Each row was made from one small tree. The marks that hang from a mark follow it in brackets, in the order of their numbers. Every link used is in the known rows. Write each row's tree.
Known rows
q557[q230 q326[q795]]: [-0.38 -1.24  1.17  0.16 -0.26  0.95 -0.93  3.68  0.38  0.04  1.53  0.07
 -4.91 -1.22  0.55 -0.42 -0.34 -2.35 -0.76 -4.47  1.93  3.73  0.92  2.38
  0.15 -1.73 -0.62 -0.56 -2.11  1.17 -1.12  2.86  2.18 -0.21 -0.87]
q557[q326[q4]]: [-0.68  0.66  0.84  2.81 -0.62  0.18  0.13  1.33  0.14 -1.22  0.34 -1.66
 -3.17  0.39  2.55 -1.61 -0.30 -3.82  0.12 -4.57  0.79  2.62  0.69  0.75
  0.13 -0.64 -0.06  1.10 -0.85  3.08 -0.84  1.27  0.60 -2.82 -2.09]
q557[q230 q326[q4 q82 q795]]: [-0.39  0.20  1.51  0.79 -1.00 -0.23 -0.89  3.75 -0.93  0.59  0.25 -1.00
 -3.86  0.33  0.43 -1.17  0.73 -4.66  0.39 -4.55  0.31  3.76  0.21  1.63
 -0.09 -1.27  0.51  0.27 -1.99  2.03 -0.09  1.84  2.39 -1.52 -2.78]
q82[q326[q4 q795[q230]]]: [-2.42 -2.02  2.34  0.57 -0.37  1.23 -0.40  4.19 -1.92 -0.92  0.32 -0.34
 -4.34  1.47  0.87 -2.27  0.01 -1.81  1.39 -3.84 -0.95 -0.13  0.62  0.28
 -1.19 -0.57 -2.11  1.44 -0.11  2.97 -0.53  1.43 -0.61 -1.77 -1.49]
q4[q326[q82]]: [-0.32 -1.60  1.20  2.52  0.42  1.04  0.61  2.65 -0.18 -0.54 -0.58 -1.16
 -2.38 -0.33  1.11 -0.59 -0.52 -4.42 -0.63 -4.56 -2.30 -1.55 -0.21  1.28
  0.75 -1.33  0.32  0.12 -1.06  2.81  1.89  1.40  1.22  0.07  0.16]
q4[q326[q795]]: [-0.62 -0.94  1.58  1.49  0.57  2.86 -1.53  3.19 -1.07 -0.29  0.01 -0.71
 -4.67 -1.71  1.09  0.10 -0.56 -2.24 -1.08 -5.31 -0.55  0.02 -0.59  2.27
  0.26 -0.53 -1.41  0.56 -0.31  1.79 -0.91  2.79  0.94  1.70 -0.24]
q557[q230[q4 q795[q326[q82]]]]: [ 0.46 -1.82  1.28 -0.79  0.44  0.39  0.07  2.55  0.28  0.11  1.74 -0.44
 -2.50 -0.60  1.37 -0.63 -1.10 -2.76 -1.65 -3.94 -1.24  0.68  3.31  1.59
  0.80 -2.01  1.71  1.37 -2.18  4.09  2.82 -0.03  0.13 -0.94  1.45]
q795[q230[q557] q326[q4 q82]]: [-3.26  0.51  1.14 -0.67 -1.16 -0.01  0.87  1.65 -0.92 -1.86 -0.68 -1.91
 -0.54 -0.49  0.36 -4.20 -0.58 -3.69 -1.01 -2.76 -1.99 -2.12  1.33  1.47
  1.47 -1.07  2.67  0.82 -1.01  4.87  1.28  0.14 -0.02 -3.48 -1.06]
q4[q326]: [ 0.66 -1.02  0.81  1.65  1.42  2.20 -0.54  1.69 -0.86 -1.19 -0.24 -1.40
 -2.92 -1.15  2.00  0.01 -1.22 -2.62 -1.48 -4.77 -1.16 -0.42  0.71  1.96
  0.82 -0.94  0.11  0.43 -0.03  2.99  0.43  1.91  0.53  0.17  0.77]
q557[q230[q4]]: [ 0.61 -1.07  1.02 -0.23  0.12  1.73 -0.96  2.28 -0.29 -0.61  1.09 -0.89
 -2.75 -0.29  0.41  1.10 -1.17 -1.54 -1.63 -3.18 -0.12  1.80  3.08  1.98
 -0.38 -1.87  0.78  0.77 -0.05  1.75  2.76  0.13 -0.35 -1.39  1.06]
q82[q326]: [-1.36 -2.73  2.18  1.27  0.55  0.35  1.38  3.00  0.46 -1.22  0.68 -0.42
 -3.83  2.39  1.85 -1.19 -0.56 -1.88 -0.25 -3.09 -1.65 -0.15  1.07 -1.36
 -0.01 -1.93 -1.19  0.38 -1.68  2.56  0.65  0.48 -0.20 -1.21 -0.42]
q326[q4 q82 q795]: [-2.15 -0.18  1.32  2.72 -2.62  0.37 -0.57  3.57 -2.28  0.15 -1.07 -0.89
 -3.86  1.67  0.78 -1.45  1.20 -3.74  0.02 -3.90 -2.55  0.92 -1.04 -0.01
 -0.48 -0.04  0.20  2.48 -0.62  2.40  0.23  0.61  1.14 -0.53 -3.12]
q82[q326[q4 q795]]: [-1.03 -0.88  2.45  1.01 -0.42  1.13 -0.38  4.05 -2.01 -1.19  0.36 -0.14
 -5.08  2.29  2.12 -1.63  0.47 -2.05  0.42 -4.11 -1.73  1.14 -0.55 -1.08
 -1.01 -0.70 -1.56  1.65 -0.96  2.10 -1.32  0.97  0.07 -1.55 -2.27]
q795[q230[q557]]: [-2.59 -1.99  1.24 -0.18 -0.10  1.26  0.44  2.07  0.01 -1.49  0.49 -1.10
 -2.47 -0.81  0.33 -2.23 -1.72 -1.28 -1.14 -1.59  0.30 -1.80  1.34  3.65
  0.44 -1.94 -0.28 -0.61 -0.09  3.52  1.24  1.36 -0.46 -1.19  0.76]
q795[q326[q82]]: [-1.75 -1.20  0.80  2.01 -1.21 -0.50  1.61  2.02  1.03 -0.52 -0.36 -0.61
 -1.81  0.42  1.16 -1.70 -0.02 -3.77 -1.45 -4.05 -2.78 -0.52  1.02 -0.96
  0.57 -0.91  1.84  0.59 -2.03  3.21  1.63 -0.27  0.95 -0.89 -0.50]
q795[q230[q4] q326[q82]]: [-3.63 -2.73  1.22  0.28 -0.64  1.15  0.49  1.71  1.36 -0.38  0.54 -2.06
 -1.06 -0.29  0.08 -0.95 -0.06 -3.02 -1.25 -3.72 -2.70 -1.71  4.00  0.57
  0.55 -0.98  1.67  0.15 -0.42  3.28  3.34  0.00 -1.45 -1.56 -0.28]
q326[q795]: [-1.59 -1.60  1.00  1.99 -1.72  1.41 -1.24  3.51 -1.05 -0.18  0.38  0.11
 -4.96  0.16  1.04 -0.68  0.03 -1.08 -1.29 -3.93 -0.38  1.30 -0.46  1.21
 -0.18 -0.48 -1.32  0.88 -0.89  1.71 -0.58  1.74  0.85  1.03 -1.15]

Which tree is each row?
[-0.89 -1.57  1.67  2.56 -0.04  1.97 -0.98  3.69 -0.72  0.50 -0.57 -0.71
 -4.04 -0.16  0.56  0.02  0.05 -3.84 -0.70 -5.54 -2.09 -0.94 -0.84  1.67
  0.16 -1.00 -0.63  0.26 -0.87  1.98  0.10  2.94  1.31  2.00 -0.68] -> q4[q326[q82 q795]]
[ 1.81 -2.26  1.33 -0.40  1.30  1.70 -0.55  3.09 -0.92  0.77  1.95 -0.89
 -2.98 -0.72  0.95  0.51 -1.75 -3.27 -1.01 -4.63 -0.73  0.05  2.66  3.05
  0.39 -2.32  0.62  0.85 -1.32  3.53  3.05  1.00  0.13  0.33  1.96] -> q557[q230[q4[q326[q82]] q795]]
[-2.58 -2.80  1.26  0.99  0.92  2.32 -0.46  1.85  0.16  0.26  0.44 -2.50
 -1.49 -0.81 -0.23  0.68 -0.78 -3.30 -0.18 -4.56 -1.52 -2.35  3.21  2.67
  0.06 -1.36 -0.04 -0.50  0.73  3.49  3.17  1.56 -1.45 -0.37  0.61] -> q795[q230[q4[q326[q82]]]]
[ 0.48 -2.40  1.46  0.60  0.07  0.31  0.13  2.70  1.54  1.25  2.29 -0.98
 -3.55  0.13  0.56 -0.14 -0.82 -4.49 -0.56 -4.27  0.78  2.35  3.44  3.28
  0.50 -2.64  0.32 -0.35 -2.53  3.46  1.95  1.03  1.17 -0.94  0.17] -> q557[q230[q4 q795] q326[q82]]
[-0.50 -0.63  0.57  1.76 -0.68 -0.95  0.34  2.69 -1.03 -0.46  0.21 -0.43
 -2.24  0.20  2.68 -3.03 -0.72 -4.08 -0.49 -4.56 -2.14  0.45 -0.06 -0.05
  0.95 -0.79  1.11  2.79 -2.04  5.18  1.09 -0.11  0.82 -1.55  0.07] -> q230[q795[q326[q4 q82]]]
[-3.89 -3.01  1.04  0.47 -0.46 -0.20  1.36  2.59  0.90 -0.26 -0.25 -1.11
 -0.93 -0.72  0.19 -2.50 -0.33 -3.59 -0.64 -3.46 -2.33 -1.59  2.12  0.00
  1.06 -1.04  1.06  0.30 -1.09  3.73  2.42  0.88 -0.07 -0.78  0.21] -> q795[q230 q326[q82]]
[-0.83  0.58  2.30  0.98 -1.23  2.40 -0.21  0.28  2.68 -1.76  1.73 -2.36
 -3.60  0.70  1.17 -0.54 -0.83 -2.43 -3.20 -3.61  1.05  0.62  2.85  3.58
  0.73 -2.11  0.27 -1.22 -0.92  2.33 -0.60  0.09 -0.08 -2.52 -1.93] -> q230[q4 q557[q326]]
[ 0.86 -2.18  0.51  0.66  1.28 -0.48 -0.07  3.35  0.42  0.45  1.98  0.05
 -3.91 -1.37  1.59 -0.95 -2.22 -2.90 -0.44 -4.12  2.40  3.36  1.54  3.03
  0.80 -2.88 -0.85  0.08 -2.56  3.32  0.31  2.15  1.88 -0.50  1.23] -> q557[q230[q795] q326]
[-0.21  0.02  1.11  1.37 -1.25 -0.57  0.76  2.11  0.03 -1.09  1.32 -1.37
 -3.57  0.94  1.92 -3.88 -1.43 -4.46 -0.97 -3.68  0.46  0.67 -0.16  3.44
  1.05 -2.54  0.40  0.76 -2.60  5.35 -0.90  0.98  1.86 -1.98 -1.46] -> q230[q557[q326[q4 q82]] q795]
[-2.20 -2.42  2.17  0.69  0.01  2.22 -0.68  3.54 -0.91 -0.67 -0.09 -1.53
 -2.99 -1.23 -0.38 -1.58 -0.61 -2.97 -0.90 -4.20 -0.78 -2.70 -0.19  3.75
  0.79 -1.23 -0.80 -1.08 -0.95  3.15 -0.15  3.31  0.70  1.16 -0.75] -> q4[q326[q82 q795[q230[q557]]]]
[-0.74 -1.39  2.12  1.60 -0.92  0.97  0.32  1.37  2.61 -0.42  2.54 -1.59
 -4.07  1.56  1.45 -1.71 -1.25 -3.84 -2.29 -3.73  0.33  0.07  2.09  4.21
  1.04 -2.92 -0.08 -0.62 -2.13  4.33 -0.13  0.63  0.33 -1.18 -1.04] -> q230[q4 q557[q326[q82]] q795]
[-1.00 -0.05  2.73  0.79 -0.84  3.81 -1.56  2.09  0.24 -1.02  0.63 -2.35
 -4.00  0.54  0.12 -0.28 -0.35 -2.82 -2.98 -4.64 -1.50 -1.98  1.03  3.83
  0.54 -1.10  0.30 -0.19 -0.69  2.35  0.00  1.43 -0.10  0.49 -1.34] -> q230[q4[q326[q82 q795]] q557]
[-3.66 -2.05  1.74  1.72 -0.64  2.39 -1.12  2.29  1.36  0.17  1.45 -1.02
 -4.69 -0.58  0.11  0.07 -0.04 -2.03 -0.40 -4.72  1.05  1.43  2.93  3.28
 -0.33 -0.72 -1.70 -0.77 -0.18  1.70 -0.93  2.61 -0.31  0.37 -1.98] -> q557[q326[q795[q230[q4]]]]
[-0.31 -0.20  2.55  0.82 -0.14  3.27 -0.31  1.23  0.72 -1.13  0.65 -2.63
 -2.26  0.80  0.61 -0.55 -0.65 -3.43 -2.74 -4.07 -1.81 -2.48  1.75  3.21
  0.62 -1.75  1.30 -0.46 -0.25  2.88  1.49  0.45 -0.41 -0.94 -0.57] -> q230[q4[q326[q82]] q557]
[-1.19  0.57  0.60  1.75 -1.36 -0.67  1.03  2.20 -0.42 -1.11 -1.08 -1.80
 -1.21  0.51  2.03 -2.36  0.39 -3.99 -0.97 -4.19 -3.23  0.45  0.54 -1.42
  0.66 -0.01  2.49  1.94 -1.30  3.52  1.41 -0.55  0.60 -2.79 -1.13] -> q795[q326[q4 q82]]
[-0.33 -1.06  1.81  0.32 -0.69  2.31 -0.37  1.76  0.70 -0.74  2.48 -1.26
 -4.14  1.00  1.82 -1.33 -2.27 -1.22 -3.26 -2.74 -0.12 -0.58  2.59  3.96
  0.71 -2.48 -0.01  0.75 -0.56  4.47  0.72 -0.29 -0.30 -0.60  0.61] -> q230[q4 q557 q795]
[-3.80 -1.19  1.54  1.76 -1.94  0.33 -0.87  3.97 -2.55  0.39 -0.83 -0.88
 -3.12  0.44 -0.13 -1.98  0.71 -3.23  0.97 -3.26 -2.24 -0.10 -0.28  1.23
 -0.82 -0.41 -0.28  1.39  0.30  2.95  1.15  1.54  0.54 -0.72 -2.48] -> q326[q4 q82 q795[q230]]
[-3.36 -4.15  2.39  0.35  0.56  0.73  0.07  4.56 -0.56 -0.59  0.74  0.81
 -4.65  1.01  0.37 -1.47 -0.37 -0.92  1.10 -3.57 -0.85 -0.69  1.29  0.17
 -0.66 -1.59 -2.97  0.05 -1.32  1.78 -0.36  1.99 -0.69  0.22 -0.69] -> q82[q326[q795[q230]]]
[-1.65 -2.43  1.32  0.36  1.64  2.82 -1.22  1.55 -0.10 -0.34  0.78 -2.35
 -2.01 -1.77  0.19  0.77 -1.42 -2.21 -0.69 -4.41 -0.31 -1.69  3.34  3.22
 -0.13 -1.16 -0.54 -0.02  1.78  2.85  2.63  1.42 -2.00 -0.16  0.98] -> q795[q230[q4[q326]]]
[-1.56 -1.54  2.22 -0.84  0.84  3.86 -0.80  0.97  0.32 -1.69  1.17 -2.75
 -2.23 -1.48  0.36 -0.83 -1.85 -1.82 -2.02 -3.52  0.38 -2.64  3.23  4.93
  0.68 -1.86 -0.06 -0.42  1.08  3.47  1.52  1.18 -1.57 -1.24  0.98] -> q795[q230[q4[q326] q557]]
[ 1.03 -2.32  1.25 -0.54  0.82  1.15 -1.02  2.58 -0.51  0.61  2.10 -0.41
 -3.55 -0.50  1.08  0.45 -1.71 -1.39 -1.71 -3.39  0.32  1.68  2.95  3.08
 -0.10 -2.37  0.13  1.18 -0.56  3.24  2.37  0.31 -0.53 -0.40  2.16] -> q557[q230[q4 q795]]
[-1.73 -0.91  2.21  1.80 -1.31  0.33  1.43  1.41  1.97 -1.58  0.54 -1.51
 -2.78  1.21  1.02 -2.80 -0.66 -4.19 -1.82 -3.05  0.10 -0.08  0.63  2.31
  1.16 -2.20  0.70 -1.40 -2.72  2.88 -0.65  0.98  1.49 -1.42 -2.38] -> q230[q557[q326[q82]]]
[ 2.58 -1.65  1.32 -0.82  2.29  2.35 -1.81  2.55 -1.32  0.04  2.14 -0.74
 -3.56 -1.95  1.71  0.64 -2.31 -2.16 -1.65 -4.83  0.58  0.67  2.69  4.04
  0.38 -2.29 -0.03  1.09 -0.30  3.69  2.01  1.46 -0.44 -0.08  2.74] -> q557[q230[q4[q326] q795]]
[ 0.51  0.91  0.68 -0.44 -0.64  0.34 -0.02  1.85 -1.12 -2.40  0.86 -1.03
 -2.93 -0.72  2.87 -4.17 -1.97 -2.45 -2.19 -3.52 -0.12  0.09  0.33  2.33
  1.48 -1.75  1.48  2.02 -2.04  5.68 -0.61 -0.39  0.51 -2.57  0.49] -> q230[q557 q795[q326[q4]]]
[-3.13 -2.67  3.56 -0.77 -0.26  2.53 -0.69  3.69 -0.09 -1.39  1.58 -0.62
 -4.87  1.91 -0.11 -1.43 -0.54 -0.71 -0.70 -3.10 -0.39 -1.78  2.60  1.98
 -0.45 -1.91 -1.84 -0.41 -0.70  2.32 -0.22  1.42 -1.91 -0.74 -1.15] -> q82[q326[q795[q230[q4 q557]]]]
[-2.39 -1.62  1.70  3.28 -2.11  0.29  0.20  3.39  1.53  0.76  0.72 -0.35
 -4.77  0.96  0.25 -0.90  0.67 -4.07 -0.28 -4.68 -0.33  1.84 -0.02  1.44
 -0.01 -1.17 -1.06 -0.99 -2.85  1.72 -0.82  2.58  2.17  0.75 -3.04] -> q557[q326[q82 q795]]
[-3.63 -1.70  1.93 -1.13 -1.21  1.53  0.79  1.01  1.64 -1.14  0.63 -2.13
 -1.08 -0.28 -0.29 -2.29 -0.78 -2.83 -2.34 -3.15 -2.25 -2.84  3.86  2.04
  1.20 -1.48  1.90 -0.83 -0.86  3.78  2.56 -0.24 -1.38 -2.64 -0.37] -> q795[q230[q4 q557] q326[q82]]
[ 1.82 -0.41  0.41 -1.32  0.67 -0.33 -0.46  2.93 -2.04 -0.90  0.75 -0.36
 -2.33 -1.96  2.12 -2.41 -1.67 -2.48 -0.96 -4.18  0.28  2.51  1.23  1.71
  0.31 -1.64  1.83  2.40 -1.77  4.74  1.19  0.33  1.03 -1.97  2.10] -> q557[q230[q795[q326[q4]]]]
[-1.11  0.62  1.18  2.59 -1.68  1.19 -1.15  2.64 -0.49 -0.70  0.23 -1.06
 -4.85 -0.14  1.61 -1.32  0.47 -2.82 -0.19 -5.13  0.71  3.41 -0.17  1.45
 -0.43 -0.10 -1.36  0.71 -0.66  2.06 -1.97  2.03  1.43 -1.44 -2.72] -> q557[q326[q4 q795]]
[-0.32 -0.62  1.04 -0.24 -0.09  0.59  0.27  1.81  0.19 -1.55  1.34 -0.43
 -3.24 -1.10  2.66 -3.37 -2.18 -1.92 -2.88 -3.42  0.04 -0.25  0.76  2.68
  1.83 -2.20  1.25  1.00 -2.68  4.99 -0.48  0.19  0.57 -1.17  1.32] -> q230[q557 q795[q326]]
[ 0.98 -0.61  0.75  0.90  0.05 -1.26  0.50  3.58 -0.78  0.48  1.11 -0.61
 -3.21  0.14  1.45 -2.21 -0.77 -4.79  0.30 -4.46  0.47  2.96  0.72  2.12
  0.72 -2.27  0.82  1.33 -2.55  4.06  1.08  0.76  2.07 -1.98 -0.39] -> q557[q230[q795] q326[q4 q82]]
[-1.31 -1.41  2.11  0.61 -1.67  1.40 -1.07  3.14  1.33  1.12  1.47 -0.81
 -4.40  0.24 -0.19  0.82  0.72 -3.68 -1.18 -5.07  0.45  3.05  2.52  2.21
 -0.38 -1.82  0.00 -0.96 -2.03  1.23  0.62  1.94  1.29 -0.12 -2.14] -> q557[q230[q4] q326[q82 q795]]
[-0.20  0.40  1.22  0.37 -1.40 -0.55  0.69  2.11 -1.09 -1.56  0.74 -1.03
 -2.65  0.46  2.51 -4.41 -1.00 -3.51 -1.89 -3.47 -1.60 -0.96 -0.32  1.86
  1.64 -1.66  1.90  1.77 -2.51  5.96  0.21 -0.57  1.08 -2.17 -0.28] -> q230[q557 q795[q326[q4 q82]]]
